What can hang from each mark:
z_533: z_438 z_444
z_380: z_438
z_27: z_438 z_444
z_979: z_444
z_884: z_438 z_557
z_614: z_444
z_568: z_444 z_557
z_444: z_27 z_533 z_568 z_614
z_557: z_884
z_438: z_27 z_884

Every row comes from one small tree of marks. The marks that hang from a mark follow it in brackets, in the order of their numbers. Every link used is in the known rows. Which tree was each row made from?
Known rows:
z_614[z_444[z_27 z_533]]: [ 31  -1  -2  24  -9  -4 -33  -2  -5  -1   7  19  -3   3  10  -4   3  15
  -9 -12  14  -9   8   5  -6 -14   6  -2 -16  13   7  14  22   2 -16   3
  -4 -13   7  -5  16  -9 -12  -1]
z_557[z_884[z_438[z_27]]]: [-17 -12 -15 -18   5 -27   7   4  44 -13 -23 -20 -28 -23  -1   3   1  21
  28  -1 -34  24 -17   1 -19  -9 -16  -1 -14   2  27  -1  32 -20  -5 -10
  -2 -36   2 -11  26  -8  14   0]
z_568[z_444[z_27[z_438] z_533 z_614] z_557[z_884]]: [ 21  29 -23  20   9  48  25 -12 -34 -33  25  21  16   3   5 -47  -3 -13
  18  -3  22 -20  -7   1  20  48  19 -15 -11 -40   8 -22  -1  16  -6   8
   5  28 -22  12  25 -19   7  36]
z_380[z_438[z_27[z_444] z_884[z_557]]]: [  8 -20   2 -34 -13 -22  -8 -16  19  13 -25 -49 -15   2  -4  51  14  -7
  13  17 -15  10   3   0   5 -23 -14  37  18  -5  10  17   3 -15 -17  20
   4  -4  -9  16 -23   7  25 -11]
z_380[z_438[z_27[z_444[z_568]] z_884]]: [  7 -22   3 -27  -7 -23   2 -14  -1  16 -18 -47  -5 -26  -5  41   2 -11
  -2  18 -13  18   7  -7  -1 -16 -18  30  24  -4  27  16  -7  -6  -7  21
   8 -22  -8  19 -32  -1  22  -9]
z_557[z_884[z_438[z_27[z_444[z_533 z_568 z_614]]]]]: [-18   5  -8 -12  10 -15  10   9  32  -2 -11 -15 -13  -1   6  -8   0  12
  12   1 -23   9 -10   2 -20 -10 -12 -10 -10 -12  24 -15  15  -8  15  -1
  -1 -33   4  -3   4  -3   2  -7]
z_884[z_438[z_27[z_444[z_533 z_568 z_614]]] z_557]: [-28  23   2 -10  -2 -16 -36  11  48  15 -23 -19 -24  44   8  34  23   6
  17  -8  -6 -25  -7  19  -2 -61  24   3 -11  10 -40 -22  -3 -22  11   2
   3  22  13 -13   3  29  -3 -12]
z_614[z_444[z_27[z_438[z_884[z_557]]] z_533]]: [ 39   8   4  13 -17   6 -16  -7   4  19  -1   3  -9  21  -1   3  19  16
  -7 -11  15 -23   2   6  -3 -16   5  -7 -13   9  -1   5  17  -4 -17   8
   7  -3  -7  -3   0 -15  -6   0]
z_27[z_444[z_533]]: [ 12 -33   7   7 -18 -18 -26   8  -7 -11   1  -9   4  46  12   6   4  -1
 -21 -16 -11   4   5  -2  11 -10 -22  -1  -7   3  12  -5  13   0 -13   3
 -21  -1  11  -5   4   7 -14  -4]
z_614[z_444[z_568]]: [  7 -16 -10  35  -2 -26 -29   1   2  -7 -12  36   2 -23   5   0  17  18
 -18  -6   4  33   5  -7 -14 -26 -12 -12  -4  18  -5  31  11 -12  -3  13
  -6 -32   6 -12   3   5 -16 -14]
z_444[z_27 z_533[z_438] z_568[z_557] z_614]: [-22  36   6  22  26  43  17   9 -40  10  44  47  26 -30  11 -34 -38 -31
  -5   6  18 -34   9  10  -4  11  32 -16   7 -13 -26 -15 -26  35  41 -25
  23  26   4   0 -13  -2 -22 -12]
z_568[z_557[z_884]]: [  2 -30 -29   7   3  -5  12  -7  11 -53  -9  25 -22 -21   1  -8   0   1
  24   1 -31  28 -21  -3   0  24 -18   6  -9 -13 -22  21  24 -12 -23 -20
 -13  10  -4 -10  41   4   2  13]
z_27[z_438[z_884[z_557]] z_444[z_533 z_568 z_614]]: [  9   7  22  -4 -19  11  22   6  -7  39   3 -20  18  50  -3   6  20 -13
 -37  -1   7 -20   1   1   8  -8 -16 -19   4 -25   0 -25 -22   0  20  20
  12  10 -15   6 -57   3 -14 -22]
z_614[z_444[z_533 z_568[z_557]]]: [ 22  -1 -11  36   6  -3 -20  -1 -13  -9   1  51  -9   6  10  -8  12  10
 -19 -10   4   1   7  -4  -8 -17   4 -11  -5  14 -36  17   0   5  -6  11
  -7  -5   8  -8  14  10 -27  -3]
z_568[z_444[z_533 z_614] z_557[z_884[z_438]]]: [  3  21 -32  20  20  28  13 -10 -12 -40  12  40   5  22  17 -40  -2  -3
  22  -6  -4  -5  -2  -3  13  24  18 -13 -11 -26 -13 -17   3  10 -11  12
 -11  21  -8  14  50   0  -6  32]
z_557[z_884[z_438]]: [-24 -25 -16  -9   2 -24   9   6  40 -17 -19   1 -28 -14  -1  -7   2  23
  27  -3 -39  33 -15  -2 -21  -7 -24 -10 -14   8  23   6  40 -23  -1 -11
  -5 -27   3 -18  35  -8   5   0]
z_979[z_444[z_27 z_533 z_568[z_557] z_614]]: [ -2  13  10  16  30  18  21   5 -20 -10  27  33  18  10  -4 -38 -19 -12
  -2   3  28   0  10   0  -4  41  31  -3   5  -1 -11  -2 -24  16  26  10
 -12  32  14  -8  12  15  -9   0]
z_438[z_27[z_444] z_884[z_557]]: [ 20  -1   0 -47 -23 -26   0 -11  43  -1 -39 -69 -10  15 -12  50  17   4
   1  16  -6  -5 -10   5   7  -7 -18  36   6   0 -12   3 -16 -10 -31   2
 -18  -9  -4  26 -35  13  26  -4]
z_533[z_438[z_27 z_884] z_444[z_614]]: [ -5   8   0 -30  16 -13 -11   3 -20  43   1  -6  25   6   7  12  -3   7
   5  19  -7  24  -4 -24  -5   0 -14  -4  23  -8  47  17   4  -9  -4  -1
   6 -62  -6  41 -30 -19   4  -9]
z_979[z_444]: [ -1 -42   2   5   9 -27  -7   0  12 -17  -8   9   0  14 -12 -11   2  18
   4  -9  -5  51   0 -13  -3  23  -5   6   3  22  18  25  18 -13 -13  15
 -29  -5  12 -21  40  13   5   3]
z_444[z_27 z_533 z_568]: [-14  11  15   8   0  15   9   8 -18  -3  20   6 -10 -36  -4 -13 -27 -12
 -14   0  13 -27  19   8  -9  10  10   4  -2  28 -13  -6 -21  26  29 -21
   5  18  20 -17  -7  -5  -9   6]
z_557[z_884]: [-15 -35 -15  -7  -4 -23  11   1  31 -36 -15   2 -17 -21   0  -7  -5  15
  22   3 -35  44 -11  -6 -14  22 -40   0 -13  -3  26  24  37 -17  -9 -13
 -15 -31  -1 -14  23  -9   5  -5]
z_568[z_444 z_557]: [ 13 -17 -32  27  -1   6 -11 -16 -25 -56  -5  29   3 -14   1 -13  11   2
  10  -9   2  24  -3  -9  26  20   3   5   1   1 -20   8   5   0 -36   7
 -19  25  -6   3  54   5   9  40]
z_444[z_27 z_533 z_614]: [-20  18  16   6   0  22 -11   9   1 -12  34   9  19 -13  23  -7 -43 -19
  -1  -5  19 -24  22  14   4  24  24   6 -22 -18  16  -5   5  18  11 -21
   2   5  12   8   0  -1 -17 -11]

Which tree is each row?
[-17  37  27   3   1  36  36   7 -18  27  32  -2  22 -34   1 -14 -30 -23
 -26   6  28 -36  20  10  -7  24  19  -9  -2 -17   9 -21 -32  26  43 -10
  27   5   0   8 -45 -12 -14 -11] => z_444[z_27[z_438[z_884]] z_533 z_568 z_614]
[  2 -27   8 -17 -30 -12  15  -5  26  15 -24 -26 -18  -8 -17  30  17  12
  -1  -6 -18  13 -10  -3   3  -2 -23   5  -1   4   4   9  17 -25 -21  -5
  11  -2 -17  -8  -5  -5  12   0] => z_27[z_438[z_884[z_557]]]
[ 16 -13 -40  19   6   8  13 -17 -15 -61  -6  28  -2 -10  -2 -31  11   6
  25   0  -8  29 -14 -11  16  35 -11  -2  -3 -10  -7   7  11  -2 -28   8
 -19  13 -15   3  51  -5  16  39] => z_568[z_444 z_557[z_884]]
[  5   1  -2 -51 -15 -25   5 -13  56  -7 -41 -57 -21 -16 -11  55   2   8
  14  16 -13   1  -7   4  -1   4  -9  44   1  12 -19  15 -11 -10 -35 -11
 -15 -13   0  22 -15  14  27  -1] => z_438[z_27 z_884[z_557]]
[ 19  24 -17  18  12  43  12 -15 -43 -22  26  33  29   0   8 -34 -16 -14
   9   1  19 -22   5  -1  23  29  27  -3   7 -15 -11 -13 -15  28 -16   1
  -1  33 -12  25  28 -12   4  33] => z_568[z_444[z_27 z_533[z_438[z_884]] z_614] z_557]
[-28  30  12 -10  21  16  15   9   3  30  14  19  18  -3  10   1 -27 -15
 -14  10  -2 -17  14   1 -11  -2  12  -1   8  -6 -22  -5 -31  25  29  -6
   8 -14   7  15 -35  10 -24 -28] => z_444[z_533[z_438[z_27 z_884[z_557]]] z_568 z_614]
[ -3 -18   0 -34  -8 -20  -3 -16  26   7 -26 -42 -24 -19  -6  54   3  -4
  22  15 -20  13   4  -1   0 -16  -9  43  14   3   5  28   6 -15 -20  11
   7  -6  -7  13 -11   7  25  -8] => z_380[z_438[z_27 z_884[z_557]]]
[-19 -20   8  21  -6 -18 -17  13  -7 -15   4   8  33  -1  12  -2   1 -11
 -26   3   6  30   4  -1   5 -10 -22 -14   1 -17  13   5  -7  -5  20   9
 -11 -16   7   0 -29  13 -16 -28] => z_27[z_444[z_568 z_614]]
[  5 -16  12 -10 -25   1  16  -4   3   5  -3 -35  -3 -51 -17  10  -5   4
  -1   0   7   1  -4   3   0  10 -10   6  -2   5  32   0  14  -8  -9 -18
  17  -4 -10  -5  -6 -25  23  10] => z_444[z_27[z_438[z_884]]]
[ 11 -16  16  -6 -30  -5   7   1   8  22 -11 -33  22  41  -2  18  27  -3
 -19  -1   2   7 -10   1  14 -10 -27 -13  -1 -34  22 -10   6 -23  -5  16
   8  -2 -23  10 -42  -1   3 -21] => z_27[z_438[z_884[z_557]] z_444[z_614]]
[ 12  -1   6  11  31  14  20   2 -32  10  21  29   2  14 -21 -41  -9   1
  -2  -3  13  -1   1  -6  -6  24  21  -9  18  28 -12  -4 -14  18  17   5
  -8  32   9 -23  22   1   0  12] => z_979[z_444[z_27 z_533[z_438] z_568[z_557]]]
[ 18 -15  18   1   6   4   8   1 -11  11  14  -8  -1  27 -18 -22  -4   9
  -1 -15  16   1   3  -5   2  30  15  -1   0  17  26  -6  10   1  -2  12
  -8  17   5 -22  25  -5   7  13] => z_979[z_444[z_27[z_438] z_533]]
[-31  17   0 -10  -2 -20 -38  11  50  12 -28 -22 -23  31   6  36  27   7
  21  -5  -6 -11 -11  19  -1 -64  21   3  -7  10 -34 -17   0 -30   9   2
   3  15  10 -15   2  30   5 -15] => z_884[z_438[z_27[z_444[z_568 z_614]]] z_557]
[ 22  12  -4  11   6  -8 -17  -2  -1  28 -10  25  -4  15   0   3  17  17
 -15  -3  -1  -7   4  -5 -15 -33  -2  -9   4  24 -23  13  -5   6  -3  14
   0 -22   2  -2 -10   0 -18 -15] => z_614[z_444[z_533[z_438[z_27 z_884[z_557]]] z_568]]
[-33   6  -5 -18  -5 -26 -39   6  64   3 -35 -24 -43  15   2  47  22  19
  34  -9 -18  -8 -13  17  -3 -58  22  14 -14  25 -37  -6  16 -33 -10 -10
   2  16  13 -20  29  26   9  -3] => z_884[z_438[z_27] z_557]
[-29  40  21  -2  16  36  25   9 -14  31  31  22  23 -18   4 -21 -35 -22
  -8  15  16 -36  17  11 -12   6  17 -10   9   1 -11  -9 -30  32  44 -19
  20  11   5   6 -37  -7 -17 -24] => z_444[z_27 z_533[z_438[z_884[z_557]]] z_568 z_614]
[-32  10   6  12   8  -3 -17  14 -32   0  20  25  18 -21   9 -10  -5 -12
  -1  17  23  26  14  -8  -7  16  -2 -12   3  -4  29  23  -6 -12  37  -3
   4 -19  13   7 -24  -5  -9  -5] => z_533[z_444[z_27 z_568 z_614]]
[-17  11   2 -18  -9 -20 -42   9  53  12 -29 -32 -37  52   5  39  27  14
  22 -13 -13 -26 -10  18   2 -62  21   9 -11  19 -37 -20  10 -27  -7  -1
  -2  21  13 -16  16  27   5  -3] => z_884[z_438[z_27[z_444[z_533]]] z_557]
[  3 -10  12 -12 -26   2  13  -4  11   6  -7 -35 -10 -37 -18  13   2   3
   8   2   7  -4  -7   8   2   5  -8   8  -3   7  15   1  12 -12  -8 -18
  18  10 -11 -10  -5 -18  22   6] => z_444[z_27[z_438[z_884[z_557]]]]
[ 28   1 -13  25  11   0  -6  -5 -21  16   0  50  -2   9   3 -14  13  13
 -19  -5  -4  -2   2  -9 -12 -23  -2 -16   7  20 -30  15  -2   9  -8   9
  -1 -10  -1   0   6  -2 -23  -4] => z_614[z_444[z_533[z_438[z_884]] z_568[z_557]]]
[  3  25   5   7 -10  31   3  -8 -14  -5  16  -6  23   7   5 -16  -6  -6
   0  -4  30 -19  14   3  19  23  17  -4  -8 -11  22 -15  -8  12  -4  15
   3  13 -11  15   4 -13   6  17] => z_568[z_444[z_27[z_438[z_884[z_557]]] z_533 z_614]]
[-11  19  23  10  -7  29   0   9  -8  11  34  -5  18 -10  16  -6 -31 -18
  -7 -12  23 -32  13  12   8  19  25  -5 -20 -30  29 -19   8  11  14 -14
  23   4  -2   2  -9 -11 -13  -7] => z_444[z_27[z_438] z_533 z_614]
[ -8  19  15 -11   6  24  27   3 -18  31  16   6  -7 -18 -15 -14 -20  -7
  -6   9   2 -38  10   6 -14  -4   4  -4  15  38 -21  -8 -24  31  28 -23
  15  20   7 -11 -20 -15  -4  -1] => z_444[z_27 z_533[z_438[z_884[z_557]]] z_568]
[-19  -4   3   6   2 -11 -17  11 -34   0   9  13  -4 -19  -4  -4   5  -2
  -3  12  13  24   8 -11  -9  11 -12  -7   7  21  23  22  -2 -14  25  -6
   0 -13  15  -5 -12 -12   0  10] => z_533[z_444[z_27 z_568]]
[ 20   4  15   5 -11  15  32   3 -29  27  11 -12  24  31  -1  -4  14 -17
 -43  -2   6 -18  -2  -6  12   3 -14 -21   8 -34   2 -30 -25   8  13  17
  14   8 -19  15 -48  -2 -12  -8] => z_27[z_438[z_884] z_444[z_533 z_568[z_557] z_614]]
[ 18   2   7   8  20  16  37   1 -26   6  17  11  -6  15 -26 -43   0   2
  -2  -3  16  -4  -4  -6  -7  40  15 -12   8  10  -2  -9 -13  10  21  11
  -3  33   1 -25  15  -4   6  17] => z_979[z_444[z_27[z_438] z_533 z_568[z_557[z_884]]]]
[  8 -19   0  17  -5  -4  -7   7 -26 -15   6  11   2  29   5  -5   9 -11
 -28  -8  -5  -4   1  -1   9  -7 -16  -7   3   4 -24 -10 -13   9   5   3
 -15  19  11  -8  -7  13 -18   0] => z_27[z_444[z_533 z_568[z_557]]]
[ 23  -2 -36  16  10  20  15 -15 -25 -53   6  32  -9  16   3 -35   4   2
  18  -5  -9   1  -6  -9  16  39  -2  -2  -6  -9 -15  -5   4  12 -28   8
 -21  24 -10   5  53  -5   4  45] => z_568[z_444[z_533] z_557[z_884]]
[  3 -20  -3 -34   0 -19   5  -6   9  26 -19 -28   4 -34 -11  22 -12  17
   5   7 -26  19 -10 -12  -5 -15 -18  13  19  16  20  11  10   2 -27 -17
   4 -42  -8  14  -5 -14  16  -5] => z_533[z_438[z_27 z_884]]
[ -2 -12  -6   1   9 -11 -18   6 -17  16  -3  -4  21 -19   1   5  -3   1
  -4   0  -8  17 -14  -7   3 -26  -8  -7  20  -8  10   0   5   1  -4  -9
   8 -27  -6   4 -13  -1   3 -16] => z_533[z_438[z_27[z_444[z_568[z_557] z_614]]]]
[  4   9   2  -2   3  -9 -19   5  -3 -10  -1 -27  15  -5  11  18  -6 -14
 -18   0  13  -8  -1   2  10  -4   8  13  -1 -25  -3 -14 -18   9  -2   2
  -7 -13   7  17 -26  19  -2  -8] => z_438[z_27[z_444[z_533 z_568[z_557] z_614]]]
